Each row comes from the steps of one walk. Every step used is in the known rows, and no mark comes twice. Write the walk behind each row, first mark first.
In the rows, zero is written as 128.
Known rows:
H > X: [125 149 139 133 144 125 148 135 118 133 128 145 125 246 132 127 146 139
 119  97 125 134 114 114 132 119 117 137 118 128 127  84 121 144 134 128
 129 104 123 114 129 110]
J > Y > X: [126 179 117 128  93 134 148 132 149  88 121 167 158 171 123  74 110 133
  88 124 139 141 126 109 124 109 118 118 111 118 137 116 144 143 168 144
  93  72 128 123 123 131]
N > P: [128 133  76 113 110 142 162 126 108 115  64 146 135 161 126 123 137 138
 118 100 141 142 104 129 140 112 132 116 112 120 122 117 139 134 144 121
 142 117 143 126 140 108]
P > S: [138 133 108 118 145 136 162 141 100 117 130 130 133 166 127 127 120 115
 119 105 137 104 115 114 143 111 109 102 111 149 139 130  47 139 155 134
 146 113 146 130 140 115]
T > C > P: [128 121 187 101 115 132 159 118  96  91 140 147 130  98 143 154 145 148
 122 103 122 141 157 112 129 115 134 121 130 112 110 132 129 158 150  90
 146 101 151 105 143 122]
Y > X > C > T: [119 125 152 113  78 144 160 129 165  84 122 140 152 141 140 102 124 135
  88 108 124 143 145 127 110 118 123  32 106 105 129 122 126 132 165  91
  88 104 159 118 118 112]
P > S > J > Y > X > C: [130 167 145 102 134 127  84 164 152  97 126 212 162 106 135  40  66 127
  87 112 144 129  97 110 123 114 127  29 121 134 144 126  57 157 201  88
 101  89 156 114 115 121]
T > C > J > Y > X: [130 154 180 117  95 135 140 111 125  63 113 209 164 108 141 107  98 157
  98 120 128 137 166 108 120 110 125  81 142 105 126 132 136 179 178  83
  92  64 134 102 134 146]
X > C > P > S > J: [130 121 204  81 156 128  87 163 113 114 154 187 134 103 153  97  99 133
 122  97 127 122 113 116 125 121 127  42 112 125 120 115  44 159 162  88
 152 121 167 109 133 107]
P > S > J > M > E > F: [133 134 134  75 186 128  98 134 133 128 156 236  89 106 139 128  95 129
 127 159 199 105  86  81 146  99 119 159 110 138 139 110  65 152 171 137
 146 115 175 111 136  67]
N > P > S > J: [134 111  90  92 161 124 104 145 113 113  75 201 137 160 146 111  99 127
 130  92 152 113  89 126 146 112 138  97 119 140 131 127  61 139 161 122
 149 122 173 125 144 100]
Y > X > C: [126 134 132 120  85 139 164 149 117  95 125 143 140 133 124  92 117 140
  79 111 135 154 121 123 115 115 124  42 108 126 130 124 129 159 174  92
  90 113 138 121 112 112]
S > P: [125 147 156 128 131 132 137 149 110 125 146 131 132 159 135 114 145 133
 120  94 138 136 106 113 121 111 128 117  98 124 122 116 134 153 144 148
 135 109 146 119 135 114]
S > J > Y: [123 186 109 115 133 113  73 132 153 125 129 212 144 129 130  69  98 129
 116 102 140 149 103  99 130 123 142 123 101 113 118 104 141 150 157 148
 154  87 146 108 130 127]
M > E > F: [129 146 128  91 137 140 168 125  99 126 153 164 100 132 127 124 148 140
 112 146 193 132 124  99 137  99 113 126 103 119 119 106 142 155 133 135
 141 113 124 118 130  67]
J > Y > X > C: [124 191 130 124  86 145 142 146 149 102 116 157 157 107 114  51 106 140
  76 121 134 157 116 110 115 112 120  49 115 117 135 114 133 154 184  90
  94  82 126 116 110 130]
M > N > P > S > J > Y: [121 163 100  75 161 139  90 143 132 106  69 209 142 113 136  61 102 135
 117 114 137 108  97 142 137  95 119 107 123 155 131 112  62 141 168  90
 165  92 173 107 179  72]
F > E > M > J > Y: [130 187 134 126 156 163 223 117 146 143 146 172 118 126 125  65 103 156
 123 163 100 143 123  89 158  91 122 136  81 116 120  71 111 149 161 159
 155  64 138  60 139 148]
J > Y > X > C > P > S: [131 172 207  98 117 155 140 158 141  82 137 151 164 120 135  60  95 133
  89 127 126 121 128 114 124 103 101  47 127 120 149 121  49 145 188  80
  98  77 136 118 122 130]
H > X > C > J: [124 151 207 123 138 138 124 141 105 131 122 179 132 188 140 111 126 161
 115  93 113 142 126 117 122 126 105  43 122 108 118  76 108 180 138  69
 127 112 113 103 121 119]
J > M > E: [123 148 112 114 106 140 154 122 122 126 134 147 103  96 116 127 135 150
 134 169 115 138 109  96 134 112 105 169 106 128 130 107 136 153 158 135
 141 125 164 111 140  93]
H > X > C > P > S > J: [127 129 240  91 183 119  78 163 123 126 152 202 132 185 160  99 108 147
 127  90 120 119 105 116 124 121 121  64 130 125 127  83  31 156 157  74
 137 114 152  99 126 101]
F > E > M: [138 136 101 128 157 142 154 124 121 131 154 143 114 158 128 116 129 144
 124 142 113 144 117 102 143  85 142 119  74 115 115  91 112 150 152 162
 151  80 134  86 132 122]
E > M > J: [129 137 145 113 135 153 248 130 118 145 144 166  95 170 133 116 115 130
 135  89 110 132 135  97 146  91 115 108  72 127 123  96 124 156 139 148
 141 107 158  76 135 118]
E > F: [132 151 108 106 146 135 157 126 114 123 142 173 109 173 124 134 130 119
  96 104 206 132 114 101 138 105 132 124  97 116 124 108 139 140 142 146
 143  97 113 128 126  99]
S > J: [122 127 110 114 135 108  97 138 122 119 137 200 128 152 140 110 110 132
 121  92 141 143 109 112 125 128 147 113  94 123 112 112 137 155 146 153
 147 114 158 115 133 108]
T > C > P > S > J: [133  97 202  83 163 113 102 135 101  88 152 202 133  98 166 145 108 137
 133  94 131 111 139 112 134 116 143 100 138 131 116 141  49 161 167  90
 152 108 181 102 147 114]
T > Y > X: [132  99 116 119  96 126 173 127 117  89 119 150  91 200 137 138 125 149
  92 111 128 131 147 119 122 112 115  99 105 124 124 153 136 161 155 132
  91 142 161 128 129 122]
J > M: [127 153  94 127 115 136 140 123 136 126 121 157 114 138 116 138 117 131
 118 122 128 139  97  99 135 117 124 167 100 126 133 108 135 139 164 146
 139 108 156 120 136 124]
H > X > C > J > M > N: [111 155 211 106 140 152 113 130 122 124 115 189 105 141 130 118 126 173
 110 126  90 136 116 133 112 109  91  94 120 131 128  62 111 180 157  40
 132 108 143  88 161  81]
Y > X > C > J > M > E: [121 126 195 105  78 153 141 129 120  90 130 190 123  76 131 106 109 176
 109 177 106 145 133 106 113 111  94  67 114 110 133 109 130 188 177  77
  82 122 160 102 123  97]
C > X: [128 129 151 118 106 135 153 114 104 105 126 145 127 156 139 133 105 140
 122  95 122 134 146 119 128 117 121  82  99 111 119 120 130 155 131 149
 138 103 135 121 140 122]
T > Y > X > C > P: [129 103 204  96  86 144 160 137 119  85 133 146  94 140 146 122 127 164
  90 112 112 145 156 121 109 114 111  45 110 105 116 145 123 170 161  77
  91 145 160 116 124 123]

Write each row's walk:
[112 181 188 113  77 162 229 124 191  95 117 168 160 108 136  54  97 146
  88 129 114 140 153 116 123 123  99  48 112 105 133 100 125 130 177  86
  94  88 164  95 124 138] : M > J > Y > X > C > T
[121 147 137 111  99 145 146 123 154 115 121 125 140 103 131 112 134 127
 108  99 119 145 134 122 120 122 122  39 103 106 116 112 121 128 149  87
 144 115 155 112 129 114] : X > C > T
[113 177 240 102  83 166 227 143 147  94 138 176 152 108 138  51  99 165
  89 135 112 146 149 114 125 122  96  69 114 107 130  94 125 157 174  87
  93  88 143  92 125 141] : M > J > Y > X > C > P
[114 148 108 109 117 144 146 122 128 114 125 149 101 116 114 133 132 140
 112 137 116 133 113 128 123 103 109 172  95 147 130 106 132 147 160 119
 147 108 167 111 174  78] : J > M > N
[120 103 103  74 162 132 111 145 102 103  77 195 127 138 143 105 115 139
 122 104 139 105 105 156 134 100 123 101 117 160 128 121  57 146 156  93
 159 121 184 112 182  54] : M > N > P > S > J
[127  92 136 111  90 130 172 104 164  76 116 147 104 207 155 147 133 143
 100 111 119 120 173 124 118 114 112  91 107 108 122 155 130 133 147 129
  89 135 184 126 134 121] : C > T > Y > X
[123 146 188 102 107 146 142 143 109 116 145 131 132 103 129 111 136 145
 108 100 115 152 130 119 120 119 122  65 104 105 116 108 119 156 147  89
 143 116 136 111 128 116] : X > C > P
[111 126 190  99  91 157 135 133 125  77 119 190 124  94 131 109 104 167
  85 141 107 139 138 139 101 105  96  68 103 131 135 102 128 185 180  59
  91 105 161 102 158  83] : Y > X > C > J > M > N
[127 127 134 107 101 140 149 108 152 121 113 127  91 108 137 132 139 139
 110 100 108 141 148 115 122 122 112  31 105 103 107 140 118 142 147  74
 146 157 174 113 132 124] : X > C > T > Y
[113 146 175  99 111 158 123 124 115 111 119 176 109  56 122 117 114 160
 106 133 100 140 124 132 110 110  98  77  99 128 124  96 120 184 162  56
 146 115 158  98 167  86] : X > C > J > M > N
[110 124  89  83 131 134  88 126 140 110  68 220 108 107 133 117 114 157
 121 118 131 141  88 140 125 105 138 167 105 138 122 101 142 146 165 106
 150 114 194 102 178  66] : S > J > M > N > P
[130 100 184 109  88 141 150 127 105  88 115 178  99 139 144 123 109 167
  90 112 113 138 161 121 110 119 106   4 109 106 119 146 122 197 158  70
  89 152 149 117 124 128] : T > Y > X > C > J
[119 123 123  89 166 127  90 143 129 112 135 205 106 115 137 119  95 130
 124 127 125 104  96 126 128 103 115 150 103 169 139 112  54 150 176 118
 154 114 198 105 177  69] : P > S > J > M > N
[118 167 207  93 105 127  76 150 161  85 144 221 160 108 148  44  87 153
  89 113 129 161 125 113 110 119 137  61 110  94 121 105 134 162 178 101
  98  78 151 101 116 125] : S > J > Y > X > C > P
[122 165 123 118 113 114  90 139 163  88 129 227 155 163 140  59  86 137
  94 111 146 146 116 108 120 119 140 115 106 115 128 113 145 151 173 155
  98  74 151 113 122 124] : S > J > Y > X
[108 133 117  96 136 121  85 130 141 113 133 212 100 108 131 118 111 145
 119 124 122 138 102 126 117 113 130 168  90 145 120 103 137 156 162 127
 153 112 189  99 171  73] : S > J > M > N
[125 129  98  84 134 156 166 129 108 119  80 154 101 153 128 116 150 138
 122  88 118 136 121 142 132  62 123 109  83 137 122 103 130 148 140  96
 151  98 160  85 170  55] : E > M > N > P
[124 131 177 116  88 149 130 134 135  87 115 198 135 116 131 115  89 157
  93 131 121 147 125 110 114 118 113  63 107 105 137 107 129 177 183  88
  82 104 151 112 120 130] : Y > X > C > J > M
[122 123 205 103  87 146 158 148 119  81 145 146 146 139 140 101 125 152
  88 113 124 150 143 129 110 115 120  54 107 105 126 115 126 157 163  92
  91 105 141 115 120 113] : Y > X > C > P
[130 130 136 124 154 157 246 120 116 140 156 158 102 153 135 107 117 157
 131 154 100 137 129 103 152  95 126 125  73 122 114  79 106 153 151 159
 150  91 149  67 142 130] : F > E > M > J
[116 126 133  91 113 159 133 110 114  97  58 195 117 122 133 139 124 167
 123 133 113 125 122 144 127 100 105 145 109 125 125  94 134 160 149  90
 145 109 165 108 184  81] : C > J > M > N > P
[133 122  82  94 159 129  89 137 142 117  67 219 124 138 139 127  84 131
 134 110 149 114  67 108 148 111 136 147 120 140 141 117  63 131 180 125
 144 121 191 120 145 111] : N > P > S > J > M
[131 179 200  84 153 134  68 158 142 119 146 199 153  78 143  54  83 131
 115 105 127 128 106 102 130 116 125  51 119 118 126 109  45 154 176  87
 155  94 153 103 130 126] : X > C > P > S > J > Y
[130 111 133 114  86 137 168 138 116 101 116 143  87 133 131 115 122 152
  82 113 122 149 135 119 114 116 115  30 109 124 121 153 128 173 173  75
  91 152 156 123 118 121] : T > Y > X > C
[128 114  99  82 152 132 101 138 126 119  80 212 110  96 137 118 103 149
 148 156 134 113  78 107 149 106 118 148 127 142 138 117  62 145 176 114
 146 133 202 109 148  77] : N > P > S > J > M > E
[122 154 224 109 136 138 135 146 118 129 141 145 124 188 138 110 148 157
 114  96 109 148 122 119 122 120 115  84 123 105 120  74 110 154 141  77
 131 108 121 102 121 110] : H > X > C > P
[127 201 166 118 107 149 109 129 127 121 114 181 154  77 120  67 100 144
 107 112 117 150 126 103 124 121 110  30 109  98 119  97 125 177 157  82
 146  92 115 106 128 141] : X > C > J > Y
[116 186 167 121  85 159 232 144 146 110 119 174 147  98 121  44  92 153
  81 132 123 149 130 109 127 125 101  58 112 124 133 104 129 158 182  87
  95  94 142  96 121 141] : M > J > Y > X > C
[128 100 219  83 136 129 101 168 126  79 154 200 150 137 162  88  86 142
 100 104 133 121 127 124 116 115 128  35 114 127 133 127  47 160 178  91
  95 111 172 114 124 104] : Y > X > C > P > S > J
[129 175 158 117 113 157 242 132 159 111 136 196 125 183 135  66  92 135
 110 110 116 135 139  94 140  82 112 113  83 120 142  95 134 151 169 145
  94  65 151  75 126 134] : E > M > J > Y > X
[128 167 168 124  97 141 130 126 138  74 121 200 169 178 140  82  96 148
  96 123 127 132 150 111 119 112 110  91 110 104 132 108 139 166 156 135
  90  68 121 117 130 137] : C > J > Y > X
[136 110  91  88 186 167 171 134 100 114  92 140 112 142 134 111 133 150
 123 155 111 107 110 146 150  57 120 106  95 156 132 102  30 140 160 101
 161  86 160  83 181  64] : F > E > M > N > P > S
[126 117 140  83 146 166 142 125 106  95  59 187 122 128 136 138 111 149
 130 134 118  90 114 144 138  91  91 126 122 149 144 107  50 154 160  79
 146 112 175 114 191  78] : C > J > M > N > P > S
[134 135 196  95 137 148 149 154 100 113 145 126 134 110 137 110 120 129
 115 105 121 118 123 117 132 113 105  48 117 128 131 120  37 149 160  80
 148 119 144 119 134 113] : X > C > P > S
